Every row comes from one small tree of marks. The marks that hang from a mark follow it in brackets, in the order of their numbers. Every link used is in the known rows. Which tree was each row made from?
In the rows, zero is written as 128.
Known rows:
K_27{K_29}: [118 165 125  97 118 123 145 103 145 170 144 140 131 170 157  98]
K_192{K_653}: [120 160 145 126 157 134 168 114 131 158 157 157 160 162 135 146]
K_653{K_192}: [131 154 151 108 122 145 141 103 154 177 142 155 163 159 151 136]
K_323{K_27{K_29 K_369} K_653{K_192 K_226}}: [118 140 110  80  97 130 143 107 168 249 157 150 168 165 148 140]
K_226{K_653{K_192{K_27{K_29 K_369}}}}: [108 138 125 111 119 104 135  80 135 205 159 148 151 159 133 141]
K_27{K_192}: [124 169 141 111 116 143 142 102 158 163 162 132 158 165 141 119]
K_192{K_653{K_226}}: [126 153 119 124 159 131 158 130 148 165 162 163 168 168 149 155]
K_852{K_653{K_192{K_27{K_29}} K_226}}: [108 134  98  99 104  97 126 110 169 204 161 156 144 147 161 149]
K_27{K_369}: [119 156 147  97 131 135 148  81 138 176 145 149 145 176 144 137]
K_369{K_653{K_192 K_226}}: [145 146 133 123 138 139 124 126 157 189 134 168 178 154 146 166]
K_29{K_653{K_192{K_27{K_369}} K_226}}: [105 133 113 100 138 110 120  97 143 198 153 143 157 155 141 170]
K_323{K_27{K_29{K_653{K_192}} K_369}}: [112 158 121  73  98 117 138  94 129 229 146 142 132 152 129 124]
K_653{K_192{K_27{K_29 K_369}} K_226}: [115 127  98  96 116 122 125  99 178 208 137 145 156 164 163 136]
K_653{K_192{K_27} K_226}: [124 131 118 123 142 132 130 104 176 182 140 153 167 156 159 148]
K_192{K_27{K_29 K_369} K_653{K_226}}: [101 133  92 112 148 109 150 106 154 190 152 145 149 165 147 146]
K_323{K_27{K_369} K_653{K_192 K_226}}: [123 139 130  95 117 141 147 100 164 236 159 158 181 163 139 164]
K_369{K_653{K_192{K_27{K_29}} K_226}}: [128 135 112 127 134 121 121 117 163 195 125 154 163 147 147 150]
K_852{K_653{K_192{K_27{K_29 K_369}} K_226}}: [105 131  96  87  96  98 124  99 167 219 159 156 144 152 160 158]

Write each row's tree:
[121 159 124 113 120 139 151 113 168 206 179 137 176 161 132 135] | K_323{K_27{K_192} K_653{K_226}}
[107 160  86  67  91 109 116 114 153 207 175 118 144 174 147 126] | K_27{K_29{K_653{K_226}} K_192 K_369}
[112 146  95  64 101 108 117 114 146 217 155 141 147 168 156 142] | K_27{K_29{K_653{K_192 K_226}} K_369}
[100 138 138 130 163 123 166  82 133 171 147 149 153 159 125 160] | K_192{K_27{K_369} K_653}
[132 143 110  90 106 126 119 117 159 219 132 156 161 165 153 149] | K_27{K_29 K_369{K_653{K_192 K_226}}}
[110 159 120  84 106 111 128 114 132 191 153 136 138 155 147 122] | K_27{K_29{K_653{K_192}}}
[108 138 114 112 144 110 122 108 145 185 154 143 157 147 142 161] | K_29{K_653{K_192{K_27} K_226}}
[106 153 118  67  97 110 126 100 130 210 150 136 139 163 144 135] | K_27{K_29{K_653{K_192}} K_369}
[118 133  99 110 123 122 125 110 179 192 139 144 155 158 165 126] | K_653{K_192{K_27{K_29}} K_226}
[104 124 110  99 119 121 135 100 173 215 155 140 172 167 155 154] | K_323{K_653{K_192{K_27{K_29 K_369}} K_226}}
[115 163 122  89 106 116 139 107 130 212 147 142 132 144 131 113] | K_323{K_27{K_29{K_653{K_192}}}}
[117 152 122  98 112 139 148 100 167 223 177 137 176 169 131 147] | K_323{K_27{K_192 K_369} K_653{K_226}}
[133 149 155 107 125 141 133  94 139 199 129 160 167 158 133 168] | K_27{K_369{K_653{K_192}}}
[112 164  92  74  92 113 129 107 148 225 167 126 138 160 132 117] | K_323{K_27{K_29{K_653{K_226}} K_192 K_369}}
